Each row was made from one small tree. The marks that hang from a mark follow it in brackets, in the order of their numbers. Every link used is in the known rows. Write each row's tree.
Known rows
q_77{q_463{q_395 q_633} q_881}: -21,6,12,28,20,-12,-10,7,-5,-15,-10,4,26,29,25,6,4,-21,-6,1,-13,-10,-9,0,18
q_77{q_463{q_395{q_27}} q_881}: -24,4,12,6,33,-7,-5,-7,-11,-21,9,-5,-1,15,24,1,4,-8,-5,5,-15,-9,-12,22,23
q_463{q_77 q_395{q_27{q_604}} q_633}: -16,-23,13,-47,23,-3,-5,-15,4,-5,-37,-12,40,-1,20,6,-5,-23,5,15,17,-13,-10,15,-3
q_27{q_352}: -25,12,7,17,32,-6,-16,-16,1,-32,-14,12,-3,8,27,1,-1,19,-16,7,-6,-13,-5,34,-3
q_395{q_27}: -19,4,9,-19,34,-2,4,-17,-8,-13,-3,1,-3,-4,27,-2,-4,8,-9,10,0,-15,-5,22,8
q_395{q_27{q_352 q_604 q_821}}: -25,35,7,-13,38,7,-7,-18,4,-18,16,-4,-2,-15,24,10,-13,34,1,20,34,-13,-6,33,-3
q_250{q_633{q_463{q_77}}}: -22,-24,11,45,33,-9,-5,-8,10,-9,-46,7,11,11,33,10,6,30,28,3,-4,-15,-10,4,3
q_77{q_463{q_395{q_27} q_633} q_881}: -22,5,13,-6,21,-6,-2,1,-13,-14,-2,-6,28,18,22,-1,2,-22,-3,1,-11,-8,-9,21,24
q_27{q_604{q_527}}: -15,15,7,-17,30,-19,9,-11,4,3,13,16,-15,-1,29,7,-7,21,-3,22,16,-18,-4,-6,-6
q_633{q_463{q_77{q_881} q_395{q_27}}}: -26,-10,13,-12,25,-10,-12,-8,-8,-9,-23,-9,18,15,29,5,4,5,-5,6,-18,-8,-16,22,14
q_881{q_77{q_463}}: -20,-2,12,42,28,-10,-6,-6,2,-20,26,14,-5,3,32,14,8,17,-8,1,-4,-13,-11,4,22
q_881{q_77{q_463{q_633}}}: -18,-4,13,31,17,-8,-2,3,1,-11,13,13,22,6,28,15,6,3,-7,-4,1,-12,-8,2,23
q_27{q_604}: -16,9,8,17,34,-3,-2,-11,2,-10,13,11,-7,3,25,6,-2,20,1,18,13,-18,-4,-6,-8
q_463{q_395 q_633}: -19,-8,12,-3,20,-8,-2,-7,-2,-9,-46,2,23,12,24,1,-3,-23,-13,6,-2,-14,-7,-1,4
q_395{q_27{q_352 q_604}}: -23,15,6,-18,37,2,-12,-22,0,-29,19,1,-4,-7,19,-1,-3,32,-2,16,13,-13,-4,48,-7
q_633{q_463{q_77{q_881}}}: -25,3,12,30,22,-14,-17,2,-2,-5,-7,11,13,24,34,16,6,25,-7,6,-21,-9,-10,3,8
q_463{q_77{q_881} q_395{q_27} q_633}: -21,-13,14,-62,21,-9,-7,-6,-7,-8,-34,-10,45,20,25,5,1,-40,-5,2,-15,-7,-10,23,12
q_250{q_633}: -18,-9,9,19,41,-6,2,-14,5,-17,-23,10,-5,9,29,0,3,9,24,4,-3,-16,-5,1,4
q_633{q_463{q_77}}: -22,-9,11,43,23,-10,-10,-7,5,-6,-34,9,12,8,34,12,0,28,-8,10,-6,-14,-11,2,2
q_395{q_27{q_604{q_527}}}: -15,14,6,-51,32,-14,14,-17,-3,3,21,5,-14,-12,27,2,-9,20,0,20,19,-16,-5,16,-1
q_633{q_463{q_77 q_395{q_27}}}: -25,-24,13,2,26,-7,-5,-17,-1,-9,-50,-12,14,-1,29,3,-2,10,-7,11,-3,-11,-15,23,10
q_604{q_27 q_527}: -16,24,6,8,30,-20,10,-17,-10,-3,-20,22,-9,-11,32,-6,-7,-28,-13,14,0,-16,-6,2,1
q_527{q_604{q_27}}: -18,22,6,35,35,-9,7,-16,-4,-7,-1,17,0,-7,23,-1,-2,-28,-13,19,0,-25,-6,1,23
q_463{q_77 q_395{q_27} q_633}: -19,-26,14,-50,21,-6,-3,-14,-1,-10,-61,-12,43,3,23,1,-5,-37,-6,6,0,-11,-11,22,6
q_250{q_633{q_463{q_77{q_881}}}}: -24,-12,12,33,32,-12,-12,2,3,-9,-18,8,14,27,33,14,12,27,29,0,-21,-11,-9,3,8

Which tree is each row?
-22,43,5,-10,33,-13,-4,-11,12,-5,8,12,-13,-9,30,15,-16,35,-4,22,33,-14,-7,13,-9 => q_27{q_352 q_604{q_527} q_821}
-25,50,4,14,34,-14,-1,-16,-1,-12,-24,18,-5,-17,34,2,-15,-16,-14,15,17,-15,-8,21,0 => q_604{q_27{q_352 q_821} q_527}
-21,20,5,-49,33,-14,1,-21,-1,-17,19,5,-13,-11,24,-2,-7,33,-3,18,16,-13,-4,49,-7 => q_395{q_27{q_352 q_604{q_527}}}
-24,-22,14,36,23,-12,-14,-11,7,-9,-59,-2,13,7,32,8,0,10,-9,9,-6,-13,-15,1,3 => q_633{q_463{q_77 q_395}}
-26,50,5,42,38,-2,-7,-16,5,-14,-8,12,3,-13,23,7,-11,-15,-15,19,18,-22,-7,21,23 => q_527{q_604{q_27{q_352 q_821}}}
-25,-7,11,13,27,-3,0,-16,-6,-5,-28,-10,-3,-6,26,-4,-1,24,-8,11,-2,-12,-12,20,13 => q_633{q_463{q_395{q_27}}}
-23,-37,13,39,33,-10,-9,-12,13,-12,-70,-3,11,13,32,6,6,11,27,5,-6,-13,-15,4,2 => q_250{q_633{q_463{q_77 q_395}}}
-26,-7,14,22,23,-15,-17,-2,1,-8,-31,1,16,25,32,11,6,6,-8,7,-21,-9,-15,1,7 => q_633{q_463{q_77{q_881} q_395}}
-23,-12,13,-49,32,-11,-13,-12,-7,-19,-23,-9,19,16,29,3,4,-29,-5,6,-19,-9,-13,23,10 => q_463{q_77{q_881} q_395{q_27}}
-25,-22,14,27,33,-13,-14,-5,6,-12,-41,-2,15,27,31,9,13,7,28,-1,-21,-10,-15,2,9 => q_250{q_633{q_463{q_77{q_881} q_395}}}
-20,22,4,-16,30,-19,-7,-17,7,-16,11,16,-14,0,28,5,-6,33,-7,17,13,-14,-4,27,-12 => q_27{q_352 q_604{q_527}}
-20,-8,12,6,21,-3,1,-9,-6,-13,-30,-7,25,0,21,-3,-4,-16,-6,7,5,-12,-11,21,20 => q_77{q_463{q_395{q_27} q_633}}
-21,-16,14,37,29,-11,-6,-9,5,-23,1,4,-2,4,29,12,9,-3,-9,2,-4,-11,-15,4,23 => q_881{q_77{q_463{q_395}}}
-29,-6,11,-49,32,-12,-27,-19,-3,-37,-24,-8,21,18,24,-1,5,-16,-10,4,-20,-5,-13,57,5 => q_463{q_77{q_881} q_395{q_27{q_352}}}
-21,-13,14,-26,19,-16,-17,1,-1,-10,-41,0,44,29,28,10,3,-40,-8,1,-18,-9,-10,0,5 => q_463{q_77{q_881} q_395 q_633}
-26,45,7,49,37,4,-14,-19,-1,-23,-25,13,2,-14,28,3,-11,-17,-11,14,13,-15,-7,20,0 => q_604{q_27{q_352 q_821}}
-22,-17,14,3,31,-7,1,-14,-2,-22,9,-6,0,-5,28,5,7,-3,-6,2,1,-10,-17,25,28 => q_881{q_77{q_463{q_395{q_27}}}}
-20,44,7,40,38,-2,5,-13,3,5,-4,12,2,-15,28,9,-12,-27,-11,22,21,-27,-9,-13,27 => q_527{q_604{q_27{q_821}}}
-18,-25,13,-15,19,-11,-7,-9,6,-10,-70,-3,40,15,28,7,-3,-37,-9,7,-3,-13,-10,0,1 => q_463{q_77 q_395 q_633}
-23,6,12,41,30,-13,-13,-2,-6,-24,1,4,0,24,28,6,7,-9,-6,5,-18,-11,-13,0,17 => q_77{q_463{q_395} q_881}
-28,-3,9,20,33,-5,-11,-20,-2,-42,-21,-5,0,-1,21,-6,-2,7,-9,7,-2,-10,-12,55,14 => q_77{q_463{q_395{q_27{q_352}}}}
-20,17,11,35,18,-11,-6,10,-7,-9,15,15,24,27,26,10,4,-1,-5,1,-14,-11,-5,0,18 => q_77{q_463{q_633} q_881}
-24,41,5,-46,35,-7,2,-17,4,-5,17,1,-10,-18,29,8,-18,34,-2,23,36,-14,-6,34,-2 => q_395{q_27{q_352 q_604{q_527} q_821}}
